What can hang from each mark
k198: k325 k495 k635 k911
k635: k198 k325 k464
k911: k198 k325
k464: k198 k495 k635 k911
k325: k495 k825
k495: k198 k784
k208: k825
k784: k325 k825
k115: k495 k825 k911
k825: k198 k208 k325 k464 k635

In the rows, zero is written as 128.
Known rows, with every way that one mark hangs from another
k208(k825(k464(k495(k198(k325) k784)))): [140 162 152 132 141 108 144  86 136 132 114 113 110 120 150 111 152 105
 118  66 147 137 107 111 124 142 154 160 105 108 151 131 117 130 119 161]
k635(k464(k495(k784))): [126 157 157 114 132 131 103  88 131 112 108 124 118 145 144 122 130 113
 113 110 138 137 104 112 125 111 152 144 124 109 126 141 126 133 122 143]
k784(k825(k198 k325 k464(k911))): [152 136 132 157 160 110  97 109 135 146 149 114 122 123 119 129 123  96
 113 219 160 137 132 101 152 132 162 159 109 111 159 118  98 150 138 116]
k464(k635 k911(k198 k325(k495 k825(k208)))): [134 130 160  93 110 123 125  87 143 138 110 128 169 135 119 123 144 101
 123 126 160 138 149 152 124  90 156 127 129 129 110 106 137 117 155 103]
k911(k198(k495) k325): [113 146 153  89 101 125 136 124 146 104 109 142 147 145 113 130 131 114
 115 101 151 145 150 131  97 102 138 119 129 133 103 111 128 148 147 117]
k825(k198(k495(k784) k911) k208 k325 k464): [140 154 173 137 165 148  69  57 130 155 104 119  86 131 161 123 118 110
 124 189 164 125 120 115 131 120 167 170  93 122 169 106  64 171 120 154]
k495(k198(k635) k784(k325(k825(k464)))): [146 138 161 138 150 132 118  88 102 112 151  96 121 133 140 113 137 102
 125  45 132 118 125  63 127 146 152 152 144 126 157 140 104 101 133 166]
k825(k208 k464(k495 k635(k198(k325)))): [150 162 160 115 146 131 126  53 142 159 102 111 101 157 132  93 173 129
 119 149 146 140 127 108 147  89 198 155  93 131 158 130 134 141 133 133]
k198(k325): [127 139 132 114 126 120 140 136 131 150 116 133 119 136 142 122 136 130
 129 115 131 136 137 120 119 121 144 150 114 126 143 131 130 129 133 144]
k208(k825(k635)): [149 139 124 144 126 105 146 114 139 127 160 127 129 113 130 123 156 123
 113 146 147 134 125 138 131 140 148 121 139 107 144 125 119 112 132 129]
k825(k208 k464(k198 k495(k784)) k635(k325)): [158 181 181 124 144 121  94   4 135 152 122 134  98 159 135  82 167 123
 109 210 147 118 101 114 137 109 184 146 109 115 147 155 100 161 127 141]
k115(k495(k198(k635))): [155 147 126 141 147 121 117 129 126 119 123 125 152 162 139 132 129 106
 127  48 111 131 116 100 121 140 128 125 146 123 127 137 140 125 134 156]
k115(k495(k198(k635 k911) k784) k825(k325)): [159 137 147 160 167 116  90 107 111 138 118 130 109 161 169 163 116  78
 121  86 117 131 112  80 121 147 126 154 136 114 127 142 126 153 121 178]
k198(k635(k325(k825) k464(k495)) k911): [128 163 172 103 153 110 105 105 128 137 104 126 122 176 166 123 160 114
  95 126 136 121 111  93 108  72 172 161 119 110 149 121 113 133 165 146]
k198(k325(k825(k208 k464(k635))) k495 k911): [140 142 167  88 145 140 104  70 132 148  91 116  99 141 156 116 171 142
 109  84 165 133 141 129 127  93 166 166  92 140 174 110 110 125 152 142]
k635(k198 k325 k464): [141 162 144 128 152 126 115 125 135 121 127 111 108 137 137  90 117 139
 108 224 115 133 129  88 130  97 195 130 133 101 139 148 106 134 143 139]
k208(k825(k198 k325)): [146 149 134 160 142  98 139 128 144 145 146 117 134 107 128 132 134  99
 118 194 153 134 117 117 121 143 171 140 129 100 151 115  89 138 126 121]
k208(k825(k198(k325(k495(k784)) k635 k911))): [135 152 147 133 143 116 136 127 130 165 112 116 132 132 183 118 141  99
 137  62 150 142 145 102  76 113 156 186 117 100 167 101  83 119 138 179]
k325(k495 k825(k208 k464(k198) k635)): [156 146 168 120 121 144  99  56 127 135 148 115 146 110 139  83 160 135
 107 184 162 115 118 145 120 126 179 110 122 114 163 121  92  98 138 110]
k495(k198(k635(k325 k464)) k784(k825(k208))): [148 153 168 142 163 120 103  77 113 122 136 113 128 164 147 117 121 109
 132  85 107 123 116  57 125 120 167 141 135 103 161 160 109 103 136 169]
k825(k198 k635): [162 151 133 154 134 131 101 109 135 146 166 122 130 133 129 118 130 119
 119 185 152 134 141 117 132 122 169 135 138 115 142 129 112 129 135 131]
k208(k825(k198(k911(k325(k495))))): [127 140 146 126 135 114 140 151 138 143 116 111 156 101 147 129 125 100
 121 125 170 136 146 135  95 113 157 150 128 107 135  97  85 125 138 132]
k635(k198(k325 k495(k784(k825(k208)))) k464): [141 157 172  99 140 144 104  96 135 113 110 112 101 146 143  92 124 136
 116  89 131 154 145  82 111  93 186 144 118 102 173 144 108 113 129 161]
k325(k495(k784) k825(k464(k635))): [154 132 151 132 124 142 110  56 108 119 121 102 150  99 142 114 150 129
 117 124 153 133 131 120 120 144 153 133 108 120 143 124  90  94 137 136]
k495(k198(k635 k911) k784(k325)): [128 129 162 125 166 130 116 122 109 132 128 116 107 156 150 134 108  87
 140   5 123 112 138  65 119 125 135 178 141 126 137 132 111 124 131 194]
k635(k198 k325(k825)): [152 146 157 127 131 123 130 121 129 124 132 109 126 120 120  96 132 140
 106 192 114 124 138  99 125 108 171 114 127 109 141 142 105 125 143 128]
k198(k325 k495 k911): [117 139 157  84 143 129 117 135 138 149  86 141 100 149 157 125 132 130
 118  50 142 138 148 125 102 101 140 172  96 131 144 113 118 146 142 167]
k784(k325 k825(k198 k635)): [163 139 142 144 142 109 123 127 128 128 189 111 146 130  88 122 138 105
 105 160 160 132 157  72 139 127 188 141 141 111 155 142  94 115 139 125]
k825(k198 k464): [145 147 121 154 143 142 103 105 129 136 141 104 119 119 141 112 130 124
 124 192 155 133 129 113 136 126 158 147 123 129 151 118 100 141 131 121]
k198(k325 k495(k784)): [129 148 159  99 127 132 121  99 129 133  95 137 105 140 150 115 133 132
 126  44 131 150 143 114  97 127 138 158 104 124 143 136 113 133 126 176]
k325(k495(k784)): [127 130 150 125 123 139 120 108 115 128 112 128 147 110 146 117 112 123
 135 101 126 129 133 128 101 145 127 132 112 112 123 128  99 115 119 160]
k115(k825 k911(k198(k635) k325)): [118 136 112 145 122 121 130 138 120 110 130 131 132 134 159 144 156  86
 126 131 138 143 144 108 110  98 139 137 153 135  96 116 165 157 156  96]
k825(k464 k635): [154 141 121 148 135 133 110  87 127 131 158 125 108 126 137 114 151 137
 110 203 153 129 128 127 151 137 153 133 123 126 147 127 116 129 137 128]
k325(k495(k198 k784)): [135 135 161 131 138 141 114 109 115 127 118 120 148 111 145 114  92 110
 140  50 117 123 126 114 105 154 137 132 116 108 120 136 105 108 116 173]
k784(k325(k495(k198)) k825(k208 k635(k464))): [150 141 174 122 156 120 116 110 125 118 176 110 161 127 111 103 121 109
 106 125 146 118 133  84 138 136 214 119 134  95 158 150  96  80 133 142]
k495(k784): [132 128 135 132 124 137 118 102 117 121 120 127 118 123 136 132 119 123
 137 103 124 130 129 117 123 138 112 138 127 123 127 138 117 129 116 151]
k325(k495(k198(k911)) k825(k208 k635)): [151 134 184 118 139 143  97 101 124 144 141 118 151 113 150 113 121 119
 116  98 143 102 123 140 125 126 162 115 119 105 149 117 106  90 136 147]
k325(k495(k198) k825(k208)): [140 131 178 119 129 142 117 107 121 129 129 110 169 103 139 106 118 122
 126  80 126 109 114 139 117 138 157  99 122 110 145 125 110  84 125 132]

Rows
[148 135 130 144 151 118 125 124 122 117 167  95 136 118  99 117 138 109
 110 168 162 132 148  70 143 132 177 151 126 124 162 132  86 126 136 116]	k784(k325 k825(k198 k464))
[118 154 160  99 145 111 113 113 136 135 102 133 125 184 154 122 146  96
 112  98 148 149 123 114 114  75 157 160 140 123 129 119 147 134 156 134]	k198(k635(k464(k495 k911(k325))))
[151 155 152 125 144 131 102 131 136 180 133 129 130 134 163 113 124 115
 119 152 163 132 156 119 105 106 183 172 106 105 152 112  93 131 144 166]	k825(k198(k325(k495) k911) k635)
[131 158 164 122 143 137  95  88 127 142  94 110 110 136 148 132 127  94
 117 140 179 133 135 109 121  95 149 180 107 128 130 112  94 171 133 144]	k825(k198(k911(k325)) k464(k495(k784)))
[150 146 155 116 161 124 111  55 135 135 112 106  92 147 119  98 147  98
 113 114 150 144 138  91 157 104 173 177 114 128 129 137 125 153 132 152]	k825(k464(k495(k784(k325)) k635(k198) k911))
[156 150 150 127 148 118 134  98 132 147 114 115 142 134 121  94 137 134
 120 173 119 137 152  94 117 111 200 134 108 113 124 140 104 123 148 148]	k464(k635(k198 k325(k495)))
[133 154 171  78 139 133  80  83 142 120 102 123 101 148 156  93 132 116
 109  65 149 148 124 117 106  93 162 165 140 110 148 140 122 126 143 147]	k635(k464(k198(k325(k825) k495(k784)) k911))
[162 138 162 123 134 132 112  94 139 120 152 124 127 143 104 103 143 135
 108 130 133 138 151 105 131 109 170 107 123 110 162 136 116 111 134 131]	k784(k825(k208 k635(k198(k495))))
[127 135 163 103 136 132 121 100 122 108 117 126 117 131 121 114 126 120
 119  54 135 137 140 102 112 138 140 144 126 128 129 138 100 131 121 161]	k198(k495(k784(k325)))
[136 174 166 113 150 138  96  95 139 154 113 120 116 179 175  94 150 126
 126 100 144 151 131  98  96  81 200 162 126 120 185 120 107 121 144 152]	k825(k198(k325 k495 k635(k464)) k208)
[135 135 162 124 119 124 124 123 116 125 117 114 172 111 122 132 111 102
 127 115 156 143 161 105  92 123 149 137 120 113 127 128  84 114 134 139]	k911(k325(k495(k784(k825(k198)))))
[147 155 175  87 134 131  91  80 144 139 124 132 109 145 157  94 154 138
  97 117 154 145 128 145 128  97 180 138 124 112 173 129 126 110 146 140]	k198(k325(k825(k208 k635(k464(k911)))) k495)
[117 143 136 112 103 118 149 133 135 122 124 140 149 168 128 139 145 104
 130 114 142 140 149 109  96  93 132 134 144 136 114 105 138 138 155 120]	k911(k198(k635) k325)
[129 154 128 129 120 113 140 116 137 135 132 144 137 173 136 118 148 116
 127 151 113 128 131  98 104 106 143 137 128 122 127 119 126 146 152 135]	k911(k198(k635(k325)))
[131 141 158 118 135 135 112  85 118 121 108 135 117 164 154 118 145 123
 129  27 121 146 138 101  89 123 125 148 126 130 144 124 114 124 136 172]	k198(k495(k784) k635)
[147 136 167 120 117 126 130 116 118 118 131 121 157 117 115 118 118 114
 116 132 148 144 171 100 100 120 161 124 125 104 127 135  95 105 139 149]	k911(k325(k495(k784(k825(k635(k198))))))
[130 127 127 163 155 121 106 111 118 137 131 129 106 100 159 140 141 100
 127 210 127 123 107 130 152 133 157 127 127 122 124 133 140 162 122 100]	k115(k825(k208 k325) k911)
[161 139 153 141 144 115 119 109 130 134 185 111 143 134  93 116 142 109
 114 171 157 125 150  85 146 121 191 132 140 114 167 142  93 113 130 120]	k784(k325 k825(k198 k208 k635))
[146 151 160 118 145 136  80 105 136 121 132 108 132 152 158 103 142 112
 105  92 150 148 132 111 107  91 170 146 147 116 162 111 112 111 157 129]	k325(k825(k198(k495 k635(k464(k911)))))
[127 140 146 107 144 133 106 142 141 118 116 111 108 137 139 107 104 114
 115 166 144 148 146 117 136  81 167 142 153 114 125 129 133 133 144 126]	k635(k198 k464(k911(k325)))
[155 149 154 122 150 143 104  80 140 171 131 124  96 133 163  69 138 134
 121 204 147 136 142 141 144 105 184 150 105 110 170 120 114 130 134 154]	k825(k208 k464(k911) k635(k198(k325(k495))))
[141 149 178 114 117 131 111  99 117 117 115 111 147 139 138 125 143 108
 116  75 158 148 154  99  85 103 150 139 143 128 145 119  97 114 150 135]	k911(k325(k825(k198(k495(k784) k635))))
[164 157 146 140 140 118 122 109 135 142 151 128 113 138 123  95 133 139
 108 222 121 129 145  99 135 114 183 124 129 106 136 147 110 136 143 147]	k825(k635(k198 k325))
[128 139 135 106 115 119 127 124 144 146 125 140 126 165 151 117 148 105
 125  87 132 140 140 123 112  93 126 157 131 123 141 105 150 131 156 136]	k464(k911(k198(k325(k825) k635)))
[120 125 164 108 158 128 130 153 122 135 128 117 144 118 131 116  99 101
 124  64 136 110 139 102 118 135 164 151 121 119 123 125  98 117 129 166]	k784(k325(k495(k198(k911))))
[145 160 158 119 153 100 105  98 156 130 140 133 106 135 141 120 149 105
  90 166 170 135 113 119 117 120 194 149 134  93 153 117  93 136 146 135]	k208(k825(k325 k635(k464(k198(k495 k911)))))
[121 143 152 103 113 134 126 102 138  98 126 137 126 143 114 116 126 111
 120  71 135 135 140 103 107 126 137 137 128 124 115 123 112 147 126 147]	k911(k198(k495(k784(k325))))
[149 157 166 120 151 115 101  77 139 144 130 128 112 149 135 112 138  94
 101 137 166 135 124 134 155 114 164 150 121 123 121 131 142 148 144 139]	k825(k464(k495(k198) k911(k325)) k635)
[142 172 158 123 170 121  83  98 141 143 117 122 117 174 166  90 133 114
 111 141 134 151 133  95 104  88 190 164 135 113 153 124 102 143 159 154]	k825(k198(k495 k635(k325 k464(k911))))
[134 170 170 103 148 124  91  71 135 111 105 127 110 151 140  91 128 127
 108 143 129 135 116  92 102 107 182 146 133 109 131 157  94 143 141 148]	k635(k325 k464(k198(k495(k784))))
[119 140 121 114 131 134 101 125 150 117 131 133 119 148 142 120 113 111
 121 155 139 137 118 134 139  99 140 140 143 113 118 117 145 141 139 120]	k635(k464(k911(k198)))
[150 146 119 156 167 120 100  69 115 132 122 109 119 103 160  98 167 109
 114 194 142 134 125 104 130 122 194 151 120 127 112 146 125 156 154 105]	k115(k825(k464(k198 k635(k325(k495)))) k911)
[150 138 158 165 143 125  98 102 116 156 138 120 129 113 155 131 111  95
 121 196 141 139 130 103 103 148 170 143 114 105 133 135  87 139 113 142]	k115(k825(k198 k325(k495(k784))))
[142 151 152 124 143 129 117  40 135 146 108 117 118 150 126 114 174 125
 119 147 152 130 109 131 156 108 170 141 100 139 143 128 133 138 130 115]	k825(k208 k464(k495 k635))
[137 136 157  85 113 117 116  89 149 117 108 130 147 151 106 131 151 103
 107  83 163 153 157 137 123  87 148 135 136 136 106 111 146 134 166 106]	k464(k635 k911(k198(k495) k325(k825)))
